Each row comes from the steps of one walk. Every step used is in the known rows, and no mark comes twice. Write the walk behind each row, first mark first.
Known rows:
nipus -> tidiv: [ 20  12 -10 -14  -9  10   2   0  16  -7   2  -3  13  14  -3  -3   3 -21
   4  -4  -3 -20  -1  13  26   2  -3  15   9   0  23  -1  -4   5   3  14
   3   4   1  28   2  -4  -5  16   3  12   2  -6   2  28  -4  -2   1 -17
 -11 -12  14  -5]
nipus -> tidiv -> susa: [ 16  11 -10 -14  -3   5  -3   6   7  -7   9 -14  19  15  -7  -6  15 -21
  16   9   2 -12  20   9  26  -1 -14  12  -3   3  25   6  -8  20   3  29
  24  11  -1  22  13   7  -8  10  -8  10   1   6  18   5  -5  -2   3 -24
   1  -3  -5 -17]
kudo -> susa: [ 15  -1 -21 -13 -10 -28 -11  -9   3   0  14 -11   5  -9   4  -5   8  11
   0  10  -6   3 -10 -16  21  -4  -5  -6  -3  18  24 -17   4 -10   8   6
  -7   8   8  11 -16  -6   5  -6  10 -16  16   3  -4   1   5 -17  -2 -19
 -26 -16  17  31]
kudo -> nipus: [ 23  26 -16 -30  -8  17  -1   0   0 -14 -25   3   6  10   8   0  19 -17
   6  -5   1  12  -2 -14  -3  -7 -13  27 -11  24  11 -13   4  -1   6  12
   7   6  12  18  26   1  11   3   1 -28   6 -13   1  17  15  -8   1   2
  17 -19   2  17]
memat -> susa: [ -1 -10 -29  -2  -5 -23  -7  -4  24   2   6   6 -10  -1   9  -2   7   2
   1   4   6  30   9   3  -3   1 -13   3  -8  27   6  -9  15  -3  -4  14
  11  19  -8  11  -3  -5 -12  11   2  -3   0 -20   1   4  18  -7   5 -11
 -18 -19  16   9]
nipus -> kudo -> susa -> nolen: [ -2  37 -20 -10 -19 -26   0 -20  -2   8  15  -5   1  -2   0   0  15   9
   3  -4 -18 -20   4  -6   5 -10  -4 -23   3  -4  25 -16 -18  -4  -1  -8
  -3  -3  12 -19 -26  11   7  -3  -8  -1  15 -21   7  -7   8   8  -9 -10
 -21  -6   5  23]
lofufur -> nipus: [  4   8 -29 -19  11  -1  -4 -13   5  -1  -2   8  -4   4   9 -11  -3 -12
   9   9   5   1  -1   2 -21 -11 -18  16  -6  32  12   1  15 -10   6 -22
   0  20   9   0  -2   5 -12  11  13   3  19  -5   6   4   5 -10  10 -15
 -12  -3  24   6]
memat -> susa -> nolen -> nipus: [-14 -17 -36  12 -15 -12   1 -25   7  31  10  28 -19   2  16  -3  11  -1
   1  -5   3  28   1  23 -22  -2 -21 -26   4  19   0  -7  12  -6   8  16
  17  24  -1  -5  -2 -24  -5  13   7  21  -7 -11  19 -12   3  12  -5  26
 -22 -15  -5  -1]
susa -> nolen -> nipus -> finalup: [  3  -3 -27  -1 -16  21  11 -49 -23  27   2  28 -10  11  -6  -6  -7 -13
   0 -14  -8  10  -9   3 -19 -10 -23 -16  32   2  15  -7  -1  -4  20   2
  11  12   6 -21 -13 -28  -4  18  -5  20   6  -3  13  -7   0   9   6  24
 -14  -1 -23   1]
susa -> nipus: [ 10   9 -22 -28  -2  22   5 -11  15   1 -14   5   2   0   4  -3  10 -14
  -3 -10  13  16 -16   9  -9 -13  -8   7   5  23  27   5  16 -14  -1   6
  10  16   9  14   8 -10   1  24  15 -24  -2 -11   5   7   7  -7  24   6
  -9 -15   3   4]
lofufur -> susa -> nolen: [ -5  10 -35   0 -11 -22  -5 -11  12  11   6  10 -11  39   0  -8  -2  13
  10 -10 -13  18  14  17 -17 -10  -8  -4   8  -9   4 -20   1  -9   0   3
 -14  10   4  -4  -1  -6   0  21  -3  -5   9  -3 -11  15   2   3  -9  -5
 -10   7 -10   7]
memat -> susa -> nolen: [-23 -10 -40  11 -16 -27  -5 -17  15  15   9  21 -18   8  15  -1   5  -6
   5  -2   7  24  16  18 -15  -3 -18 -17   6   7   6 -14   6   0  -8  18
   7  21  -9  -3  -2  -8  -5  17   5   2 -11 -22   1  -8  11   1   1   8
 -18 -16   7   5]
finalup -> nipus -> nolen: [ 10  27  -5 -30  -8   7   5  -7  14   0 -23  -4  -3   1  -3 -11  22 -16
  26  -3 -15 -14  38  -3  -1 -14 -11  21   2   3   4  -9  -8  14   5   3
  32   7  17 -16   2  20  18  11  21 -37   9   7 -12   8   5 -17   0  -5
   8  -3  -3   2]
nolen -> nipus -> lofufur -> susa: [ 26   4  -4 -10  16   8   2 -13   2  38  -5  11  -7  10   3   0  -1  10
  -1  -5 -13  -6   2  16 -11 -11 -15  -2  -4  -1 -11 -10   9 -16  22   0
   7  13  14   6  -7 -12 -14   1   8  16  24  25  20  21 -17  -2   7  -4
 -14  13  -8   1]
tidiv -> susa -> kudo: [ 10   4 -16 -11  -4 -15   8 -14  17  -8  -3  -9  -5   2  -3   4  10   1
  10  18   1  39  11  22  -1   0 -28  -6  -9  25  16  -5  -9  -5   3  21
  12  24   0 -13  16  -3 -14   7  -2 -36 -10  15  14 -15   0   2   8 -10
   7  -2   5   7]
memat -> susa -> tidiv: [ -7   3 -21   3  -6 -18 -16 -28  14   4  13   2 -11  -9  20  17   2  -7
   5  -5   7  32  11  20  -3  10  -6  -5   5  23  13  -1  21 -11   3  20
   5  18 -14  -2  -3 -19   2  11  -2  -4  -4 -20  12  12   4  14  10   3
 -13 -17  -8  -2]
tidiv -> susa -> nolen: [-16   4 -30  -1 -13 -12  -3 -18   0   6  15   0  -1  18  -7  -2  16 -12
  20   9   8  16  22   9 -19 -12 -26 -12  -3   0  11  -5 -12   9  -2  18
  14  17   0  -8  16   5   1  12  -7 -15 -10  13  21 -26  -3  -8   9  -4
   4  -6 -13  -3]
nolen -> nipus -> finalup: [ 25  -4 -12 -15  -1  27  12 -38 -16  14  -8  12  -1  -3  -9 -10  -5   2
  -8 -10 -10  16 -21 -20 -11  -4 -18  11  20  21  20   0  13  -9  26  -1
  17  11  10  -6 -16 -24  -9  13  -6  18  22  -6  12   4   9  -2   7   7
 -18  -4 -10   5]
tidiv -> susa -> nipus -> kudo: [  2  37 -16 -31   6  15   7  -3   5  -4  -4 -17  11  -5 -10  -2  28   1
  10  -2   5  12  13   2  -9 -13 -15   6 -14  24  27  12  -5   5  -7   3
  35  17  14  -5  13  24  -2  10 -15 -22   7 -21  32 -21  12   4  19 -13
   2  -3 -17  -5]
nolen -> nipus -> lofufur: [ 24  -3   1 -12   8  21   2 -25  -3  31  -5  12  -1  -6   4   3   3 -13
  -5  -3  -5 -14  -4   4  -7 -14 -19  -3  -4   5 -11  -6   5  -7  26   1
  13  12  14   7  -9 -15 -15   1  17  13  17  23  28   8 -17  -9  22   5
  -9   0   6  -2]
nipus -> lofufur -> susa -> nolen: [  0  13 -19  -1   0 -13  -9 -16   6  25   1  15 -13  27   5   1  -7  -3
   8 -12  -8 -19  33  20 -10 -25 -16  -6  10 -32 -13 -25 -13 -10   5  11
 -12  10   2  -7  -8   0  -9  12   2   4   7  10  -4  22 -20  -4  12 -11
  -8  15  -9   5]
nolen -> nipus -> susa -> tidiv: [ 20  23 -14   5  13  17  -4 -38  -1  27   9  -5   0   2  11   5   5 -22
   9 -14  -1  18   2  11 -13   1  -3 -15  12  26   7  20   7 -17  25   9
   1  23  10 -11  -4 -20   3  -4   7  17  22  34  33 -17 -20  -3  11  20
   5  -1  -9  -9]
lofufur -> nipus -> tidiv -> susa: [  5  15 -25 -22  14  10  -2   6  -5  -2   7   2  13  10   4 -11   5 -23
  21  16   4 -17  18  20   2  -7 -19  17  -5  18  24  13   0  11   5   4
  16  24   3   5   7  15 -11   8  -2  21  12   2  24  -3  -8   8   3 -20
  -8   5   3 -17]
finalup -> nipus -> lofufur: [ 15  23  12 -27  -4  11  -6  -9   9   9 -29   5  -5  -5  -5  -1   5 -18
  14   5 -10 -20  28  -3   1 -19 -24  18  -9  -9 -20  -4  -9   1  10   4
  25   6   5   1   7  12   5   7  28 -12   8  12  -9  16   0 -29  22  -4
  20   2  12   5]
finalup -> nipus -> lofufur -> susa: [ 20  28  10 -28   4   0  -6   4  10  13 -27   1  -9   9  -6  -7   0  -4
  13   4 -21 -13  39   1  -5 -17 -22  19  -7 -17 -21  -7  -5  -7  11   0
  17   2   8  -2   4  15   5   8  17  -9  21  18 -18  28   1 -21   7 -11
  11  20  -1   8]
nipus -> kudo: [ 13  41  -8 -14  -5  -1   4 -12  18  -6  -3 -15   5   5  -6  -3   8   5
   5  -6 -13 -10   2 -13   2  -4  -8  12 -12  12  13  -7  -8  -3  -2 -20
   7  -1  11  -4 -13  15  -6   0 -16  -5  19 -24   7   8  15  -3   4 -25
  -4 -11  24  12]
nolen -> nipus -> tidiv -> susa -> memat: [ 14   9  -5 -18 -13  16  11 -12 -15  22  14  11  14   7   5  -2  14 -11
   7  -4  -7 -10   7  16  -2   2  -5  -9  -1   1  23  11   5   2  29  22
  26  19   5  25  14 -16  -3  -4  -9  28  -1  24  41  -7 -22  17  -5 -12
 -25  -2 -21  -6]
finalup -> nipus: [ 12  17  -3 -24 -12   7   0  -1  16  -5 -25  -6  -3   4  -6  -9   8  -7
  18   9  -9   5  12 -12  -3  -3 -21  21 -10  15  -5   0   4   1   8  -6
  23   5   6   5  13   7  14  14  19 -20   6   3 -17  13  16 -25   4  -2
  16  -7  14  12]
lofufur -> susa -> nolen -> nipus: [  7   0 -31  -4  -5  -8   4 -15   2  29   5  17 -14  32   2  -9   2  16
   6  -9 -14  19  -1  21 -27  -7 -13 -16   9   5   3  -9   9 -11  16   0
  -2  15  14  -4  -6 -16   1  17   2  12  13  12   5   8  -6  11 -15  10
 -17   8 -16   2]
nolen -> nipus -> kudo: [ 26  28  -6 -13   4  13  13 -20   6  15  -2  -5   4  -2  -4  -5  12   9
   1  -4 -20   0 -17  -6  -9   0 -11   1 -12  26  12   3   3  -4  16 -26
  18   5  22  -4 -14  -2  -6   0  -6  17  28 -11  26   3   7   7   1  -3
  -8  -9  10   5]

Write each row's walk:
[ 19  24   6 -29 -14  11  10   7  11 -12 -27  -3   5   0 -10  -5  14 -19
  19  20 -18   7  27  27  20   7 -27   8  -2   9   9  10 -18   9   3  27
  36  11  -2  -7  26   9   6  13  12 -17 -10  15   1   1   3   2  -8   1
  24  10  -2 -11]	finalup -> nipus -> tidiv -> susa -> kudo
[ 15  16 -21 -19   9  14   0   1   5  -1   0   8   6   9  12 -10  -5 -30
   8   6   1 -26   2  21   4  -4 -10  19   5  17  24   8   6   1   5  -6
  -2  12   6  11  -5   5 -13  16   9  25  15  -8  10  17 -10   6   0 -16
 -13  -1  19 -11]	lofufur -> nipus -> tidiv
[ -8  27 -45  10  13   0  -2 -23  -4  18   2  15 -10  22  16 -16   2 -34
  16  -4   9  -5  24  16 -34 -22 -15 -12  10   6   7   5  -3 -13  -2 -10
 -12  30  10 -28  -7  12  -7   7  10  15  17  16  17 -30 -10 -15  11   8
  -4   7  19  -3]	lofufur -> nipus -> susa -> nolen
[ 12  51   6 -30  -8  10   5  -3  14  -9 -29 -12  -1   0 -12  -8  11   0
  16   4 -23  -9  19 -14  -3  -1 -18  20 -17   9  -4   2 -13   1   1 -20
  29  -5  15 -12   2  24  14   6   4 -10  20 -21  -4   8  24 -14   1 -10
  18  -3  15  15]	finalup -> nipus -> kudo
[-10   3 -38 -17   6  -4   3 -11  18   7  -9  16  -9 -10  20  -2  25 -10
  -1 -16  11  19  25  23  -8 -14   1  -1  15  23  29  -9  14   3 -11  27
  28  26   5  -8  -6   3  -5  19  12 -26  -3 -27  11  -3   8  12  10   9
 -29 -16 -18  -4]	memat -> susa -> nipus -> nolen
[  5  42 -33  -6 -10  16  -3 -11  -7   5 -20   9   0  22  13  -6  24 -37
  12 -13   3   4  24  -4 -15 -17 -10   2   6   4   8  -7 -17   0  -2  24
   0  17  14  -9  23  12   9  -2  -1 -13   6   7  12 -22   4 -12   3  23
  22  -7  -6   8]	kudo -> nipus -> susa -> nolen
[ 23  27 -12 -38  -9  26  -2  17  -7 -17 -15  -1  20  12   2  -2  30 -27
  15   3  -6  -8  19   1  15  -1 -14  28  -6  13  26   6 -16  19   3  38
  28  10   8  24  40  12   8   0 -15  -9   0 -10  15  12   4   6  -9  -3
  17  -8 -21 -11]	kudo -> nipus -> tidiv -> susa
[ 23  29  -2 -36  -3  22  -4  -7  -7   1 -25  11   6   0  13   7  16 -25
   2  -7  -1 -21  14  -7  -5 -22 -19  21  -6  -1  -3 -15  -4   1   7  25
   7   6  10  17  18   7  -1  -4   4 -20   7  -3   4  25  -5 -11  21  -2
  16  -8  -3   9]	kudo -> nipus -> lofufur
[ 29  28  -2 -35  -8  14  10 -22   3  -6 -38  17 -10  -6  15  16  12 -22
  -4  -5  -4   8   7  24   0 -11 -26   2   3   9   4 -19 -17 -20   4  24
  -7   9   3  -4  21  -5 -12   0   7 -38  -7   5  -1  23  -5   9  20   8
  19  -3   5  14]	susa -> kudo -> nipus -> lofufur
[ 17  35 -21 -37  -5  15   4 -10  -2  -6 -21   3   7   8  17   0  32 -21
  12 -15  -3  -9  26  -7  -7 -15  -4  24   6  15  23 -22  -5  14   3  25
  13   7  21  -1  14  19  11   2  -3 -41   8  -9   4  17   4   0  -3   4
   6 -17 -15   5]	kudo -> nipus -> nolen
[ 26  -2  -6 -17   0  24   7  -7  -3  15   8  -1  15   8  -5  -7  17 -12
  10   9  -6  -6  -3  12  12   7 -18  -3  -5  17  14  15  -2  14  22  21
  32  17  11  19  11  -7  -6   7  -1  26   6  18  34  -6 -13   9  -4   0
  -6  -3 -11 -21]	nolen -> nipus -> tidiv -> susa
[ 29  22 -14 -29 -15   9  11 -14   7 -19 -33  11 -10   3  15  10  14  -9
  -2  -1  -8  36  -9  12  -6   3 -19   6  -1  31  18 -13  -2 -15   4  19
  -8  13   6  -5  26  -6  -4   7   4 -45  -9  -5  -8  16  12  13  -2  15
  16 -10   9  19]	susa -> kudo -> nipus
[ -9  15 -16 -14 -15 -21  -2 -15  -8   4  14  -2   2  11   4   1  10   6
  13   2   7  12  31  -5 -21 -14 -10  -4 -16  -3  17  -5   8  -8  13  20
  12  18  -7  11  22   4   0  -3 -15 -18  -7  17  18 -17  -7  -5   7 -37
 -16  -6 -12  16]	tidiv -> susa -> memat
[ 15  38  -8  -8   0   6  -2  -2  15   4 -27 -11  -2   8  -5 -18  13 -23
  21   7  -8   2  30 -10  -2  -6 -16  15  -5   9  -7   9  -9  -1   2   6
  21  16  12 -10   9  20  11   3  18 -11  18  23  -7 -17  16 -40  11   3
  24  -1  22   8]	finalup -> nipus -> susa
[ 30  28 -19 -29  -5  -8   7   2  12 -13 -32   8 -13  25  12   2   9  16
  -1  -4 -16  47   3  16 -10   2 -14  13   5  28  12 -18   1 -24   4  18
 -14  13   8  -4  23  -3  -3  10  -7 -37   4  -7 -14  27  10  20 -13   2
   8   8  -6  21]	lofufur -> susa -> kudo -> nipus
[ 22  18 -18 -30  -3  33   8   4  13  -2 -10   9  13   3   3  -3  12 -29
   1 -15   9  -9 -13  23  16  -5  -2  12  15   9  39  10   8  -1  -2  19
  13  10   8  29   8  -7   0  27  14  -3  -7 -12   8  19  -5   9  16   1
 -10 -10  -6 -12]	susa -> nipus -> tidiv
[ -4  39 -17   1 -11   5  -1 -14   5  13 -22   3  -9  15  -5 -15  13 -28
  27   0  -7   0  39   5 -14 -14 -19  -4   6  -7  -7   6 -20   1  -1  10
  16  18  10 -22  12  14  15   6  21  -7   6  25  -3 -28   7 -33   6  18
  24   3   9   2]	finalup -> nipus -> susa -> nolen
[  5  -1 -31 -20  -3  10   2   7  21   3  -7  18   2  -6  13   1  15 -18
  -7  -9  12  10   3  31  10  -1  -2   4  12  20  34  10  15  -3  -7  33
  25  20  -5  22   6  -9  -6  23  10   5 -10 -34   8  14   6  15   5   8
 -26 -16  -7 -12]	memat -> susa -> nipus -> tidiv
[ 32   2  -7 -17  -4  27   9  -8   8  16   2   7  11   5  -1  -7   4 -14
   0  -3 -11 -11 -20  13  10   8  -7   0   3  15  15   9   6   1  21   6
  15  11  12  28  -5 -16  -5  11   8  31  11   9  22  17  -9   8  -5   5
 -10 -10   4 -13]	nolen -> nipus -> tidiv
[ 24  31  -4 -35   1  12  -7   5  -3   3 -26   8  -1  16  13   4  11  -8
   2 -11 -11  -8  23  -1  -7 -20 -13  28  -7  -6  -7 -21  -2 -10   7  17
   2   6  14  13  18  13   0  -2  -3 -18  17   0  -3  35   1  -5   6  -9
  11   7 -16  12]	kudo -> nipus -> lofufur -> susa
[ 13  55  14 -32 -12  -4  -6 -18  -4  -6  -8 -17   0 -19  -1  10  13  -1
  15  -1 -30 -13  15  -8  10   4  -5   0   0  10  14   7  -8  -6  10 -11
  19  -7  13 -22 -12  15  32  -9   5 -19  21 -16   2   7   9   4  -7  -4
   7  -1  -7  19]	finalup -> nipus -> kudo -> susa -> tidiv
[ 17  38  -9 -17  -9 -23  -1 -10   8  -4   9 -20   9  -9   1  -3  14  21
  -1   0 -20 -16  -2 -23  17   1   0  -4  -8  11  24 -12  -9  -8   2 -13
   1  -2  14  -8 -24  15   3 -14  -8  -6  29 -25   7   1  15  -4  -5 -25
 -20  -9  16  27]	nipus -> kudo -> susa
[ 12  24 -15  -8   2 -12 -15 -16  14   3   7  -7  -9  24   5  11  -8   9
  12 -12  -8  25   9  17  -7   1  -1   6  12  11  12  -5  15 -19  12   3
 -15   8   1  -1  -1 -15   9  12 -11 -10  14   1   0  33  -9  16  -1 -15
  -9   4 -18   3]	lofufur -> susa -> tidiv
[  2  -2 -15   2  -7  13   3 -41 -12  42   2  27  -9   7   5   4   0 -23
   5 -10  -3 -18   2  20 -21 -19 -23 -26  11  -9  -9  -8  -7  -5  17   5
   4  14   8  -6  -5 -19 -10   9  16  18   0  18  26  -7 -25   1  18  21
  -6  -2  -5  -6]	susa -> nolen -> nipus -> lofufur
[ 12  22   2 -30  -9  15  -1  13   4  -7 -16 -10  13   5 -14 -11  21 -22
  27  18 -11 -15  36  10  17   0 -24  20  -9   3   9  16 -13  20   8  24
  47   7   4  12  23  17  12  10   5  -1   0  12   5   3   5 -13  -6  -9
  22   3  -6 -12]	finalup -> nipus -> tidiv -> susa
[  3  12 -14 -17 -27 -36  -6 -22 -10   4  22   1   1  -8  16   1   5  17
  -5  -6  -3  -9   5 -15   5  -7   6 -19  -1  -7  30 -20  13 -24  18   8
 -15  11   0  17  -9 -14  11 -13   6 -15   4   5  -5   0  -5  -8  -4 -33
 -45 -14   6  44]	kudo -> susa -> memat
[  7  29 -26  -4  -7  -5   9 -13   1  29   3  10 -15  30  -5  -6   3  19
   5 -14 -26   8   7  15 -26  -6 -12 -13   4   2   3  -7  -1  -8  14 -15
   3   8  17 -16 -12  -3  -1  10 -14  20  22  -7  15   6   1  24 -16   4
 -13  14 -19   6]	lofufur -> susa -> nolen -> nipus -> kudo
[  1  18 -34 -16  16  -2   1 -20   2   3  -1   9  -5   6  18 -10   6 -17
  16  -4   3 -15  24  17 -23 -21  -5  14   7  20  18 -11   8   3   3 -13
   2  20  17 -24 -15  19  -6  11  13 -12  24   1   9   2  -9  -1   5 -10
 -16  -1   5  -3]	lofufur -> nipus -> nolen
[ -5  41 -31   0   9 -11  -3 -21 -12  11   5  12  -8  11  23 -11  -2 -22
   6  -9   9  -5  29   7 -36 -22  -1  -1   0   7  12   4  12 -26  10 -10
 -12  32   7  -9  -1  10  -7  -6   4  12  18  18  15 -25  -9 -15  12 -22
 -23   4  23  19]	lofufur -> nipus -> susa -> memat
[  2  -9 -28   1  -8 -28   4 -14  33  -4  -7  12 -26  -6  13   6   3   3
  -9   6   2  51  -1  28   2  10 -19 -12   1  32   9 -13   7 -18  -6  25
  -1  28 -13 -10   2 -19 -19  11  11 -20 -12 -17  -5   1  14  13   0   1
 -15 -15  23  14]	memat -> susa -> kudo
[ 29  24 -13 -34 -19  21  17 -29 -11 -20 -43  19  -9  -2   5   7   2 -12
  -8 -10  -9  38  -5   3  -5  -1 -24  16  24  23  27 -15  -8 -16   5  22
  -3  13   2 -19  14 -14  -7  10 -10 -34   0 -23 -14  13  20  16   4  12
  10  -1 -11  18]	susa -> kudo -> nipus -> finalup
[ 14   5 -22 -18 -14 -12   6  -7  15 -12 -26  19 -19  -6  24  11  18  -5
  -7   3  -1  51   3  22  -6   8 -20   0  -3  38  11 -13   7 -15  -5  32
   7  25  -7  -5  22 -10  -9   7   2 -29 -11 -29  -4   6  21  17  -7  16
  -1 -16   6  19]	memat -> susa -> kudo -> nipus
[ 14  56 -15 -19 -15   8   2 -14 -15  -2 -19   9   1  14  22   0  23 -23
   5 -23   0   0  30 -15 -22 -16   0  10  -2  -1  13  -5  -1 -15   7  26
  -5  20   7  11  27   9  10 -15  -8 -16   6   9   9 -11   3 -14   1  -8
   2  -9  -2  25]	kudo -> nipus -> susa -> memat
[-10   7 -32   7  -8 -11   6 -27   5  27   8  23 -15   2  13   0  16   2
   0  -8  -8  11   7  20 -21  -2 -18 -26  -3  17  -1  -5   1   0   3   2
  23  16   5 -18 -12  -9  -5   8  -5  26   3 -28  26 -15  10  20  -7  19
 -20 -12  -4  -3]	memat -> susa -> nolen -> nipus -> kudo
[ 16  46   8 -35 -12 -10  -1   1   7  -6 -16 -17   2 -16  -7  -8  18  11
   9   8 -28 -19  15 -23  11  -1 -13   9 -13   9  11  -4 -11  -3   6 -16
  25  -4  18 -14 -11  23  23  -8   7 -17  26 -15  -8   3  23 -13  -8 -14
   3  -2  11  26]	finalup -> nipus -> kudo -> susa
